Every row comes from one small tree of marks. Brackets hold a mark, then the marks that hang from it, in the order of their numbers. Every link used is in the known rows. Which tree was each row made from?
In the rows, zero is written as 128.
Known rows:
[z_467 [z_520 z_54 z_395 [z_711 z_846]]]: [131 134 126 129 120 122  93 107 110 131 175 170 140 104  89 135 152  62
 106 151 103 110 120  95 136 109 151 126 169 131  79 133 145 155 161 145
 175 125 116]
[z_149 [z_105 z_823] [z_520 z_378]]: [118 124 152 117 107 100 172 136 111 117 117 140  98 103 115 116 120 133
 112 152 106 155 124 143 184 122 163 134  97 128 142 129 111 180 100 123
 185 135 159]
[z_946 z_395]: [125 126 145 117 147 127 130 148 125 161 115 151 123 136 124 135 186 127
 171 144 127 135 118 103 153 134 150 118 103 156 115 141 131 122 114 122
 112 117 131]
[z_378 [z_520 [z_54 z_846] z_711]]: [116 146 109 157 104  95 101 119 130 165 145  99 165 122  97 118 147  56
 121 128  91 144 112 134 152 131 150 144 134 115 119 125 124 174 178 123
 163 144 131]
[z_903 [z_520 z_257 z_378 z_823]]: [101 149 169 132 135 110 113 102 104 131 179 131 103 115  79 115 155 116
 147 187 139 158 110 116 148 147 117 147 133 106 185 169  95 139 112 132
 152 108 115]
[z_105 z_149 [z_257 z_520] z_479]: [133 152 152 175  78  99 106 105  89 153  80 125 137  74 112  78 174 104
 201  69 128 129 131 155 126 159 198 100 166 178 133  47  86 180 151 137
  96 128 140]
[z_823 [z_520 z_54 [z_257 [z_105 z_479]]] z_846]: [147  99 158 161 134 100 116 108 121 117 116   4 140  91  54 144 141  73
 129 178 150 137 127 106 169 151 115 126 149  89 156 170 102 202 159 130
 154 135 119]
[z_467 [z_520 z_54 [z_711 [z_105 z_479 z_823]]]]: [143 115 121 123  86  80  89 109 100 124 144 141 132  87 118  94 118  58
 100 127  88 106 125 129 123  98 158 127 164 126 105 133 139 176 173 151
 199 135 143]
[z_520 [z_54 z_846] z_378 z_563]: [130 119  89 154 112  87  93 134 127 157 150  86 177  76  43 138 170  86
 129 176 110 156 113 116 160 124 171 152 130 122 101  91 106 195 110 149
 162 124 137]
[z_395 z_946]: [136 139 119 125 120 112 131 125 147 127 105 158 109 137 113 158 152 130
 161 132 111 115 123 120 117 120 148 118 119 111 124 140 144 115 164 147
 112 112 124]
[z_467 [z_520 z_378 z_711 z_823]]: [129 113 144 135 118 115 125  97  92 125 162 187  98 107  89 126 138  97
 111 168 109 111 114 115 117 112 142 128 149 116 121 147 115 128 143 138
 159 120 146]
[z_903 [z_520 z_378 z_563 z_823]]: [103 141 144 125 141 115 123 105 119 131 146 134 122 119  70 130 165 105
 170 184 115 152 115 113 129 134 143 128 117 123 151 149  87 160  96 158
 136 124 143]
[z_378 z_520]: [112 150 144 150 117 114 143 113 133 129 116 110 132 139 123 129 143 103
 151 123 117 150 115 149 121 138 136 123 118 127 143 134 107 161 152 120
 126 151 153]
[z_149 [z_105 z_479] [z_520 z_395 z_563]]: [119 154 152 145  89 107 130 105 130 108 110 133 138  87 113 149 187 123
 128 146  70 159 132 109 173 102 160  71 105 162 130 102 107 208 100 152
 136 122 173]
[z_105 z_149 [z_823 [z_520 z_395] z_846]]: [127 119 125 132 143 141 136 129  95 166 105 126  90 111  49 118 142  86
 166 146 156 130 137 125 166 147 182 109 155 160  97  98  88 168 152 105
 161 141 100]
[z_105 [z_149 [z_520 z_257 z_711 z_823]] z_479]: [142 172 151 154  68  90  95  93  93 154 127 158 133  79 120  92 161  94
 137 117 123 117 141 126 139 139 168  85 167 169 153  77  99 164 147 123
 151  94 132]
[z_903 [z_520 z_395 z_711]]: [100 164 132 117 138 126  80 111 120 147 168 162 131 115 101 134 165  79
 140 146 104 133 113 103 148 127 149 128 147 133 123 153 135 143 134 147
 138 135 106]
[z_378 [z_520 z_395]]: [ 98 157 149 158 119 128 130 106 133 137 130 130 124 131 105 144 178 104
 157 144 111 158 106 132 141 134 146 111 125 144 131 121 100 165 148 116
 115 145 138]
[z_378 [z_520 [z_257 z_105] z_563 [z_823 z_846]]]: [125 134 164 158  98 104 150  99 144 130 127  69 104 121  66 148 176  94
 153 169 120 175 122 119 167 131 117  75 108 106 178 118  69 192 136 109
 159 120 161]
[z_378 [z_520 z_257 z_711 [z_823 z_846]]]: [118 140 157 168 100 107 133  92 123 157 167  97 109 132  73 129 147  88
 135 159 114 159 126 121 180 143 116 110 137  92 168 138  90 160 175 106
 150 115 133]
[z_711 z_105]: [118 118 119 100  97 100 113 129 131 120 116  92 111 104 118 127 122 130
 133 127 120 128 132 139 130  97 121 114 117 138 133  98 131 145 112 143
 164 143 135]
[z_520 [z_54 z_846] z_378 z_563 z_711 z_823]: [129 109  81 162  99  83  80 114 119 194 191 101 157  85  11 132 184  72
 127 204  68 152 119  94 188 109 169 139 138 107 104  90  90 177 132 152
 176  94 124]
[z_257 [z_520 z_378 z_563 [z_711 z_846]]]: [132 137 122 160 121  86 108 120 158 132 162  84 125  96  59 155 199  97
 170 133 103 171 120 143 144 127 155 125 134 101 105  98  95 173 103 137
 127 143 170]
[z_467 [z_520 z_54 z_257 [z_395 z_946] z_823]]: [135 138 150 153 110 131 107  94 108 126 171 181  96 108  80 141 179  97
 120 193 102 133 110  88 144 103 122 109 161 119 129 165 118 141 172 140
 162  83 111]
[z_823 [z_520 [z_54 z_846] z_378 z_395 z_563]]: [109 128 109 170 142 118  87 117 111 148 142  70 151  76  21 177 213  77
 151 206  99 159  98 101 157 114 150 135 139 136  89 130  90 183 127 153
 130 143 127]
[z_378 [z_520 z_257 z_823]]: [112 151 165 166 104 115 142  98 124 137 152 105 103 137 100 125 160 114
 146 161 117 170 115 133 152 137 105 110 121 111 179 141  81 151 154 104
 142 114 140]
[z_149 [z_105 z_257 z_479 z_823] z_520]: [125 133 172 127  81  93 175 118  91 123  89 140 116  96 138  80 117 124
 128 114  82 140 133 136 191 137 180 114 108 154 150 103 115 195 131 126
 169 117 164]
[z_903 [z_520 z_257 z_563 [z_711 z_846]]]: [113 173 134 116 112  94  80 110 133 134 185 115 144 104  78 137 160  68
 137 137 115 147 128  98 160 130 123 115 140  99 143 134 125 159 123 142
 174 121 121]
[z_378 [z_520 [z_823 z_846]]]: [111 124 156 154 132 133 171  99 128 141 120 106 114 156  90 124 138 108
 156 158 123 150 127 130 144 148 128 116 112 123 154 141  89 163 149 113
 130 133 147]
[z_257 z_105 [z_520 z_395 z_563]]: [138 136 141 142 118 109 116 134 182 109 113  83  94  90  96 175 243 101
 173 132 104 183 101 135 138  95 151  68 113 138 127  97  93 185  86 125
 133 143 168]
[z_823 [z_520 z_395] z_846]: [117 104 147 153 176 159 142 106 116 130 114  80 120 116  45 175 152  99
 146 184 142 127 127  95 165 144 128 120 140 123 110 162 109 162 140 131
 107 148 116]
[z_711 z_846]: [121 129 134 106 144 124 144 130 138 123 148 110 131 142  99 133 127 128
 140 131 149 127 143 112 137 145 125 135 118 133 113 104 142 128 109 118
 152 124 116]
[z_903 [z_520 [z_711 z_846]]]: [105 157 132  98 143 111 101 118 126 135 161 138 142 130 106 120 131  78
 139 126 120 123 128 111 136 140 136 141 134 114 130 151 147 137 127 144
 161 138 113]
[z_823 [z_520 z_395 [z_711 z_105]] z_846]: [116 102 131 141 145 131 110 103 116 142 127  67 116  97  33 175 153  79
 138 176 119 120 130  96 175 122 132 112 149 117 102 142 116 168 149 143
 134 155 114]
[z_823 z_846]: [138  97 137 129 149 141 156 122 131 129 116 106 132 135  90 135  95 120
 121 141 158 116 147 112 160 156 132 131 129 112 128 131 131 152 128 121
 132 132 125]
[z_520 z_257 z_823]: [129 131 158 151 109 129 127 108 116 141 179 118  88 125  95 122 153 146
 121 179 128 157 129 106 170 127  85 113 133 107 179 140  93 113 133 106
 150  75 109]
[z_149 [z_105 z_257 z_479] [z_520 z_378]]: [116 136 177 146  78  85 156 107  91 113  94 130 134  75 121 109 136 135
 133 133  99 137 124 135 176 138 178 123 109 142 158 101 109 194 111 149
 136 128 166]
[z_467 [z_520 z_54 z_395 z_823]]: [128 121 144 142 132 149 120 100 102 128 153 182 114 121  96 124 157  94
 114 184 102 123 114  97 126 104 135 120 155 144 106 157 117 147 151 142
 156 107 119]
[z_467 [z_520 z_395]]: [123 136 147 130 133 146 123 108 104 107 140 199 108 110 117 143 153 102
 109 149 120 117 111 109 113 108 137 109 147 152  99 141 134 134 136 132
 144 131 135]

Which tree is each row?
[124 121 127 121 127 119 125 110 126 163 182 131 110 148  75 127 142 112
 135 159 101 123 145  95 164 126 125 120 130 117 121 111 121 110 137 123
 159  94 108] : [z_520 [z_711 z_846] z_823]
[119  98 137  95  90 101 153 132 101 144  98  99  92 100  91  93  92 118
 146 122 124 125 138 137 186 129 159 123 126 143 131  70 122 168 134 123
 191 135 127] : [z_711 [z_105 z_257 [z_823 z_846]]]
[101 154 127 134 131 100  62 109 112 156 182 138 154  95  72 126 171  68
 146 173 105 140 100 107 159 134 173 160 164 119 123 153 118 173 138 163
 145 135 100] : [z_903 [z_520 z_54 z_378 z_395 z_711]]
[148 131 148 117  86  92 105 116 107 112 161 161  91  86 121 126 136  74
  86 129 119 121 114 118 137 102 128 101 154 107 137 141 135 142 156 112
 206 120 138] : [z_467 [z_520 [z_257 [z_105 z_823]] z_711]]
[141 141 140  97  94  98 130 143 130 125  79 132 109  88 131 137 153 101
 134 118 158 118 115 139 117 115 166  87 124 154 147  86 116 157  98 119
 172 142 132] : [z_257 [z_105 [z_149 [z_520 z_378]]]]
[134 132 123 158 126 116 126 113 162 143 163  94 108 128  69 145 199 101
 168 142  83 168 133 126 149 115 131 103 126 111 111 111  93 154 111 133
 133 119 162] : [z_257 [z_520 z_563 [z_711 z_846] z_823]]
[133 145 121 136  61  97 126 126 118 145 110 113 168  82 107 124 132  78
 111 124  54 131 136 112 200  99 159 103 122 111 118 104 117 206 139 178
 173 126 151] : [z_149 [z_105 z_257] [z_520 z_54 z_563 z_711]]
[ 93 131 164 129 167 142 130  97 107 139 158 153 104 125  52 133 163 114
 163 206 138 147 111  98 162 152 151 141 133 133 149 156 100 154 104 140
 126 121 108] : [z_903 [z_520 z_378 z_395 [z_823 z_846]]]
[100 131 123 120 102  80  72 110 119 154 196 118 107  76  32 164 191 111
 151 172 114 142 116 103 183 114 175 127 149 137  98  55 120 155 108 136
 162 133 104] : [z_520 z_378 z_395 [z_711 z_105 z_846]]
[118 133 108 177 121 100  65 105 118 153 158  65 156  70  25 178 212  62
 159 196  78 150 102 104 156 107 161 126 162 112  90 134  80 190 150 171
 121 145 127] : [z_823 [z_520 z_54 z_378 z_395 z_563 z_711]]
[101 170 134 105 144 116  89 110 133 142 166 173 123 128  80 151 177  82
 162 149 106 126 116  90 148 131 157 127 138 128 116 145 150 134 144 153
 142 124  98] : [z_903 [z_520 [z_395 z_946] [z_711 z_846]]]
[119 121 106 162 138 105  99 123 115 139 126  52 161  83  38 158 178  77
 143 185 105 149 105 117 138 120 142 147 130 118 102 144  94 180 131 155
 141 150 138] : [z_823 [z_520 [z_54 z_846] z_378 z_563]]
[142 125 140 131 113  90 112 140 162 136 143 102  66  94 102 142 215  88
 157 124  95 177  99 143 166 106 177  95 132 130 123 101 104 173 124  96
 171 139 147] : [z_257 [z_105 z_823] [z_520 z_395 z_711]]
[128 133 123 136  97 119 129 137  63 184  85 123 118  92  77  76 130  74
 184 112 128 120 124 141 167 145 196 128 166 160 106  80  81 168 181 129
 167 134  94] : [z_105 z_149 z_257 [z_823 [z_520 z_54]]]
[130 133 172 132 104 103 113 110  97 103 165 171  76  71  87 145 178 102
 109 173 142 146  93 113 145 113 148 109 153 130 138 127 111 159 126 107
 184 119 133] : [z_467 [z_520 [z_257 [z_105 z_823]] z_378 z_395]]
[131 132 131 169 127 104 123 123 154 118 136  87 119  99  81 152 198 118
 174 138 111 179 113 155 128 126 147 126 126 112 121 114  84 176  97 138
 106 148 179] : [z_257 [z_520 z_378 z_563]]
[125 142 180 149  86 100 145 100 113 110 136 118 105 102 124 112 149 144
 106 161  92 161 137 117 184 120 115  94 105 128 187 140 103 173 116 126
 162  91 156] : [z_149 [z_105 z_479] [z_520 z_257 z_823]]
[131 141 143 156  77  86 120 107  59 168  70 116 124  68  75  68 163  79
 206  99 111 128 132 143 152 156 221  93 164 191 119  46  65 200 174 130
 140 126 138] : [z_105 z_149 z_257 z_479 [z_823 [z_520 z_563]]]
[148  97 137 104 123  93 144 139 137 122  99  73  95 104  87 141 145  81
 138 141 125 138 121 122 162 118 159  94 116 120 133 119 109 177 130 110
 189 144 142] : [z_257 [z_105 [z_823 [z_520 z_563 z_711] z_846]]]
[117 136  99 161 138 126  91 119 132 146 121  90 146  98  38 184 215  74
 158 190  81 145 104  91 146 102 143 115 133 135  82 146 112 169 158 160
 125 130 120] : [z_823 [z_520 [z_54 z_846] [z_395 z_946] z_563]]
[109 133 113  76  97  97 109 137 131 131 122  93 112 108  79 127 129 119
 161 111 160 120 154 129 130 113 135 105 119 160 108  45 131 146  94 135
 193 143 108] : [z_711 [z_105 z_149] z_846]
[157 128 149 146  74  58  86 126 127 130 156  50 131  78 113  93 155  92
 118 143 126 162 116 127 178 131 142 125 155 106 177 119 107 195 157 107
 202  98 114] : [z_520 z_54 [z_257 [z_105 z_479 z_823]]]
[ 98 152 143 129 139 114  94  94 116 157 174 182  98 118  58 148 194  99
 172 194  96 138 101  96 152 128 167 132 140 121 138 156 113 133 136 157
 126 112 104] : [z_903 [z_520 z_378 [z_395 z_946] z_711 z_823]]
[145 148  78 163  67  75  41 128 132 177 204  78 176  65  53 137 176  48
  88 149  81 158 127  90 209 104 128 119 159  89 116  95 122 177 162 136
 203  92 111] : [z_520 [z_54 z_846] z_257 z_563 z_711]
[115 107 135 127 102 114 148 142 105 137 118 110  96 119 105  94 116 143
 146 116 100 156 136 133 195 121 152 122 100 120 133 106 107 159 139 133
 156 131 124] : [z_149 [z_105 z_257 z_823]]
[119 146 120 155 111 105 101 106 142 139 140 156 112  87  33 203 236 127
 187 192  99 158 102  99 153 111 191  93 130 132 100  83  91 167 121 161
  95 115 139] : [z_520 z_378 [z_395 z_946] z_563]
[117 118 154 167  96  97 125 116 117 116 106  80 120 102 112 102 157 143
 167 104  92 163 134 140 166 128 147 111 106 126 148 107 103 182 134 150
 107 136 153] : [z_149 [z_105 [z_257 z_520] z_479]]
[124 134 121 116  73  78  83 117 114 130  97  96 121  80 114 102 144 119
 158 102 131 124 143 148 114 108 155  92 137 172 136  58 113 170 122 146
 155 142 135] : [z_711 [z_105 z_149 z_479]]
[103 167 128 154 103 105 109 100 145 148 157 116 141 121  64 164 202  72
 162 140  87 161 119 113 159 122 160  89 128 134 104  87  98 184 149 129
 136 142 146] : [z_378 [z_520 z_395 z_563 [z_711 z_846]]]
[ 99 172 153 141 121 107  82 103 117 127 182 134 125  82  57 152 203  97
 157 184 126 173 101 103 164 134 142 118 144 119 152 132  92 174 102 145
 138 121 124] : [z_903 [z_520 z_257 z_378 z_395 z_563]]
[134 153 142 110  81  92 129 113 118 128 116 151 138  90 146 123 119  89
  99 121  91 104 128 130 141 114 152 114 139 144 131 112 145 157 126 135
 173 125 157] : [z_149 [z_520 [z_711 [z_105 z_479]]]]
[121 130 154 157 111 118 146 124 107 140 112 120 119  98 102 115 153 125
 171 114 121 143 109 147 152 151 159 144 142 123 135 100 101 151 129 134
 105 135 142] : [z_105 [z_257 [z_520 z_378]]]
[138 155 135 148  92 102 110 105  96 159  98 152 155  91 118  82 152  90
 138 124 124 114 138 127 125 142 182 106 154 194 132  79 110 175 137 126
 156 101 133] : [z_105 [z_149 [z_520 [z_54 z_846] z_823]] z_479]
[109 156 124 128 134 120  79 101 125 165 170 161 129 132  74 130 182  73
 162 183  78 133 111  88 155 119 155 134 152 118 129 172 124 145 166 167
 142 104  88] : [z_903 [z_520 z_54 [z_395 z_946] z_711 z_823]]
[124 165 134 163  94 123  81 108 134 138 183 121 119  80  64 177 220 117
 135 171 108 177 118  88 191 106 121  72 148 128 131  87  91 163 120 123
 132  95 122] : [z_520 z_257 z_395 z_563]
[133 125 127 131  80  70  90  96 105 108 140 147 123  64  83 141 153  75
 123 139  94 118 119 125 110  95 161 100 148 125 108 104 116 180 132 162
 169 144 179] : [z_467 [z_520 z_378 z_563 [z_711 [z_105 z_479]]]]
[144 126 119 135 111 118 115 115 118 107 125 146 153 103 112 127 137  71
 111 140 102 118 124 117 103 101 138 113 148 126  98 144 124 176 145 162
 164 133 156] : [z_467 [z_520 z_54 z_563]]
